Every row comes from one small tree of marks. Brackets hold a mark, then the marks that hang from it, in the order of their numbers. Every link used is in the known rows. Which tree was each row made from?
In the rows, 128 means zero.
Known rows:
(k378 (k502 (k54 k81) k776)): [141 151 106  99 101 134 112 165  92 124  92 123 152 198 138 170 178 184
 171 135 167 158 143 200 119 108 116 160  91 181]
(k776 (k502 (k54 k81) k378)): [143 121 113  52  99 110 121 159 111 104 127 108 153 182 140 140 152 170
 159 110 180 163 146 189 142 126 151 158  87 162]
(k776 k502): [130 155 110  94  77 127 130 162 137 134 117 124 120 125 144 136 171 144
 152 119 161 144 160 171 159 124 160 151 105 163]
(k435 k588 (k791 k19)): [179 165  86 159 171 123  81  86 122  87 139 118  74  82 137 199  84 178
 117 121  93 105 144 126 107  73 125  72  85  70]
(k81 (k19 (k791 k435))): [ 93 136 163 128  98 161 162 132 137 153 125 163 103 109 118  78 127  74
 106 124 106 130 145  74 138 140 118 159 170 129]
(k791 k54 (k435 k588)): [ 78 136 175 147 146 178  73 102  95 145 179 102 116  55 166 100 105  89
 165 105  57 142 141 109 158  70 154 106 162  80]
(k943 (k19 (k791 (k54 (k502 k776))))): [ 70 133 157 127  78 129 172 148 130 147 134 134 142 133 150  78 121  78
 122 147 143 132 139  98 129 162 129 121 137 105]
(k502 (k54 k81 k791) k378): [179  87 162  87 149 125 112 123 104  90 125 115 138 191  87 143 123 162
 152  92 121 137 105 156 126 133 142 139 115 158]
(k435 k588 (k791 (k54 (k81 k19)))): [147 121 143 161 170 134  60  79  99 115 176 126 112  64 133 170  78 166
 132 120 116 125 126 125 105  84 109  76 127  57]
(k81 k19): [121 137 154 133  98 147 157 145 148 138 131 184  82 129 109 102 159 109
 114 118 133 122 147 118 133 154 122 167 158 155]
(k943 k19): [127 146 138 136 100 134 173 147 142 121 119 170  76 139 135 111 154 110
 124 133 118 103 140 121 109 163 139 144 133 150]
(k435 k791): [175 148 112 140 117 151  94 103 138 113 122 128  90 108 108 178 134 139
 133 123 122 120 160 131 121 107 144  90 118 112]
(k588 (k435 (k791 k19))): [166 146  75 151 145 121  93  98 125  78 137 124 100  88 122 178 104 163
 112 141  87  96 137 112  96  88 129 119 119  80]
(k378 (k502 (k54 k81 k791))): [161 135 140 138 136 136 110 152 101 125  81 126 116 180  98 172 160 178
 153 122 137 130 119 169 113 122 107 151 113 181]
(k54 (k81 (k19 k791 k943)) k502): [107 105 141 171 132 121 176 151 161 187 107 136 145 154 114 110 145 114
  87 144 198 109 129 126  99 222  84 156 126 119]
(k791 k435): [126 153 134 135 120 184 121 124 130 144 121 120  86  96 140 119 154  89
 154 111  67 121 160 117 146 106 166 142 147 139]
(k588 k435): [142 138 111 140 127 151 110 124 126 101 135 136 102 103 117 145 149 145
 140 117  88  98 138 134 123  98 146 159 135 109]
(k378 k502): [145 176 117 143  92 160 133 164 128 141  83 136 112 164 126 162 187 172
 168 135 144 141 160 178 132 103 136 145 113 182]
(k943 (k19 k81 k791)): [115 117 127 124 115 112 203 139 147 121 116 185 112 154 125  79 137  90
  97 147 134  90 119  82  97 170 104 149 145 143]
(k378 (k502 (k54 k791) k776)): [135 154 118 100  99 145 116 163  99 124  93 108 143 172 120 166 162 167
 175 125 141 172 131 185 152  87 134 142 108 177]
(k435 k588): [144 153 139 143 145 166 105 123 125 119 136 135  77 104 129 152 149 151
 157  86  94 108 147 157 146  87 149 130 109 112]
(k81 (k19 (k791 (k54 k502)) k943)): [ 49 124 174 132  99 125 163 139 149 162 139 169 135 132 123  65 112  70
  77 141 162 146 121  79 136 171  96 137 171 111]
(k81 (k19 k943)): [102 139 144 125 110 127 166 142 156 136 128 200  88 137 120  98 145 105
  88 132 144 131 122 111 124 164 112 161 162 157]
(k54 (k791 k435)): [154 130 160 154 138 168 125 113 134 145 111 111  92  66 100 128 125 102
 148 105  47 118 113 102 160 111 168 124 164 151]
(k19 k81 (k791 (k435 k588)) k943): [ 88 116 105 111 173 120 169 104 143 133 121 164 140 124 138  81 103  80
  80 138 110 110  89  64 117 117  98 135 156 116]
(k54 k81 k791): [201 101 163 169 152 119 123 115 129 140  98 142 117 105  88 152 135 162
 128 121 101  84  87 130 104 166 126 142 136 175]
(k54 (k502 k776)): [108 146 109 136  84 165 150 169 159 173 119  81 146 141 133 133 187 109
 165 118 175 148 180 184 173 147 163 131 101 119]
(k776 (k502 (k54 k81))): [136 124 121  80 110 108 106 157 111 116 119 122 123 160 133 143 162 150
 138 108 171 133 142 174 132 145 128 166  94 159]
(k54 k81 (k502 k378)): [158 110 122 155 123 143 158 154 155 165 113  91 160 175 122 144 172 159
 157 125 189 123 160 188 118 182 142 139  93 133]
(k19 k81 (k791 k54) k943): [ 68  98 141 108 136  87 155 114 145 134 136 184 176 158 128  59 109  76
  69 155 165 119  84  68 114 154  80 124 166 128]
(k435 k588 (k791 k54)): [140 138 139 153 158 151  51  81 104 109 175 109 104  62 133 174  86 153
 148 108 103 133 141 130 133  58 134  59 121  50]

Write each row's tree:
[135 121 124 128  96 158 168 156 159 166 120  49 180 120 109 135 141 132
 183 114 148 179 138 176 199 124 192 104 118 128] => (k54 (k502 k378 k776) k791)
[118 118 131  76 103 105 120 157 110 122 120 131 131 158 129 124 145 136
 121 113 175 138 137 150 131 151 112 171 105 150] => (k776 (k502 (k54 (k81 (k19 k791)))))
[ 55 101 136 109 149 106 153 103 136 143 141 164 174 128 145  49  95  52
  76 157 128 126  86  47 119 135  91 123 181 117] => (k19 k81 (k791 k54 k435) k943)
[102 112 112 104 139  96 180 122 160 127 106 190 148 171 116  82 130  90
  67 147 159 103  93  79 110 157  88 142 148 148] => (k19 k81 k791 k943)
[153 111 124  62 111 106 122 152 111 106 124 100 155 162 124 143 134 171
 158 108 163 163 123 178 150 124 154 149  98 164] => (k776 (k502 (k54 k81 k791) k378))
[ 54  94 137 124 139  94 166 126 158 153 135 157 184 161 125  59 114  66
  71 154 186 123  95  76 124 169  80 117 159 109] => (k19 k81 (k791 (k54 k502)) k943)
[139 127 112 147 136 140  72  95 112  93 162 118 121  74 119 161 105 146
 134 132  94 116 134 116 114  77 136 109 143  66] => (k588 (k435 (k791 k54)))
[136 124 124  54  97 121 124 156 117 103 127  94 144 157 122 136 136 154
 164  99 153 176 135 174 175 106 170 140 104 157] => (k776 (k502 (k54 k791) k378))
[160 134  58 144 163 100 108  95 133  74 139 142 109  97 124 169 100 161
  91 153 101  93 115 104  85  97 113 122 126  87] => (k588 (k435 (k791 (k19 k81 k943))))
[145 151 116 162 168 114  56  79 107  93 169 111 101  70 149 177  63 163
 119 128  98 120 135 114 113  69 117  54 103  50] => (k435 k588 (k791 k19 k54))
[185 142  72 146 145  98 116  99 147  93 121 146  96 124 119 170 114 149
  94 150 129  96 142 108  92 124 110  93 108 121] => (k435 (k791 (k19 k81)))
[132 115 127  34 107 151 120 133  95  95 143  75 175 159 131 128 116 129
 189  98 102 201 124 164 185  71 189 128 120 144] => (k502 (k54 (k791 k435)) k378 k776)
[ 85 134 172 131  88 128 163 136 127 132 131 159 117 133 141  79 117  82
 112 142 122 115 131  82 115 160 123 124 147 117] => (k943 (k19 (k791 k54)))
[ 92 127 118 156 186 101 103  96 109 117 177 127 124  78 182  88  77 103
 110 144  67 108 115  78 116  94 106 110 149  93] => (k791 (k19 k81) k54 (k435 k588))
[144  92 148  83 130 109 113 134  94 113 130 133 147 151 107 133 129 135
 131 111 134 141  95 148 129 147 113 163 126 158] => (k502 (k54 (k81 k19) k791) k776)
[159 143 135 156 143  97 138 120 151 116  99 144  97 109 108 138 106 134
  93 134  86 104  88 101 129 147 135 115 133 162] => (k54 (k791 (k19 k943)))
[147 147 119 153 125 104  75  93 125 103 147 124 114 103 137 158  89 136
 106 151 123 122 145 103 106 115 119  66 119  93] => (k435 (k791 k19 k54))
[138 103 120  30  99 117 133 147  94  94 148 127 186 212 142 126 141 162
 163 118 172 183 133 186 132 123 141 166 100 157] => (k502 (k54 (k81 k19)) k378 k776)
[122 148  67 136 171  89 161 115 151 113 115 161 101 127 166 104 113 100
  71 163  89  95 109  77  95 141 109 140 138 153] => (k791 (k19 k81 k943) k435)
[105 120 123 128 138 129 195 126 134 125 127 166 105 123 140  79 118  83
 106 140 100  95 118  72 102 141 111 144 151 121] => (k943 (k19 k81 (k791 (k435 k588))))
[156 125 138 161 171 136  49  76  97 112 171 115 115  67 135 180  83 171
 142 117 112 121 129 134 107  76 119  67 115  57] => (k435 k588 (k791 (k54 k81)))
[113 143 101 108  74 167 165 170 160 161 128  67 176 163 141 130 177 129
 186 120 184 179 184 200 183 128 186 123  95 121] => (k54 (k502 k378 k776))
[126 121 150 187 143 182 146 137 160 186 109  55 110  71  93 126 136  82
 152 103  90 129 136 121 180 141 167 110 150 111] => (k54 k502 (k791 k435))
[ 95  93 155 120 121 115 142 119 134 137 140 162 167 146 113  64 129  81
 107 134 148 106 119  79 128 140  93 131 159 126] => (k19 k81 (k791 k54))
[ 85 154 142 161 160 124  79  99  99 123 171 107 112  65 189 104  73 105
 124 135  50 123 132  85 129  85 130  98 137  81] => (k791 k19 k54 (k435 k588))
[141 143  75 134 153  61 164 129 163  98 110 189 105 169 142 118 133 134
  62 160 141  84 107 106  88 168  94 141 115 169] => (k791 (k19 k81 k943))
[149 100 125 173 146 146 147 135 137 194 107  55 171  78 121 141 131 124
 156 132 121 129 111 148 143 162 148 129 128 128] => (k54 k81 (k502 k776) (k791 k435))
[152 141 117 109 112 130 114 158  92 127  88 114 154 177 121 173 160 185
 169 134 150 158 120 189 127 106 119 151 102 184] => (k378 (k502 (k54 k81 k791) k776))
[145 116 147 158 120 164 164 149 169 164 113  62 142 123  84 134 140 125
 166 103 135 151 137 157 186 141 180 103 128 125] => (k54 (k502 k378) k791)
[124 123 149 192 164 186 138 130 151 181 120  49 104  55 100 136 123  95
 159  92  77 128 130 126 183 119 167 104 142  90] => (k54 k502 (k791 (k435 k588)))
[133 143 128 125 128 128 124 159 107 125  90 155 114 201 116 157 165 170
 131 135 164 138 126 168  98 136  89 165 115 179] => (k378 (k502 (k54 (k81 (k19 k943)))))
[169  95 123 144 123 129 164 147 146 172 111  61 203 130 113 149 136 168
 170 132 167 152 114 183 148 162 161 121 106 141] => (k54 k81 (k502 k378 k776) k791)
[120 106 137  65 109 115 115 141  91 114 131 142 154 181 129 121 144 124
 127 117 159 140 126 149 118 150 103 173 110 144] => (k502 (k54 (k81 (k19 k791))) k776)
[138 130  95 143 150  74  97  89 137  97 149 150 128 117 139 145  83 133
  77 167 143 117 115  92  90 128  96  70 130 103] => (k435 (k791 (k19 k81 k943) k54))
[110 132 140 155 141  49 102 115 122 117 140 168 146 146 171 111  94 141
  69 174 144 101  95 103  73 180  85 116 121 138] => (k791 (k19 k943) (k54 k81))
[ 90 108 182 152 133 145  99 109 101 162 166 137 137  80 157  81 113  88
 133 138  94 130 126  92 114 138 118 139 181 122] => (k791 (k54 (k81 k19)) k435)
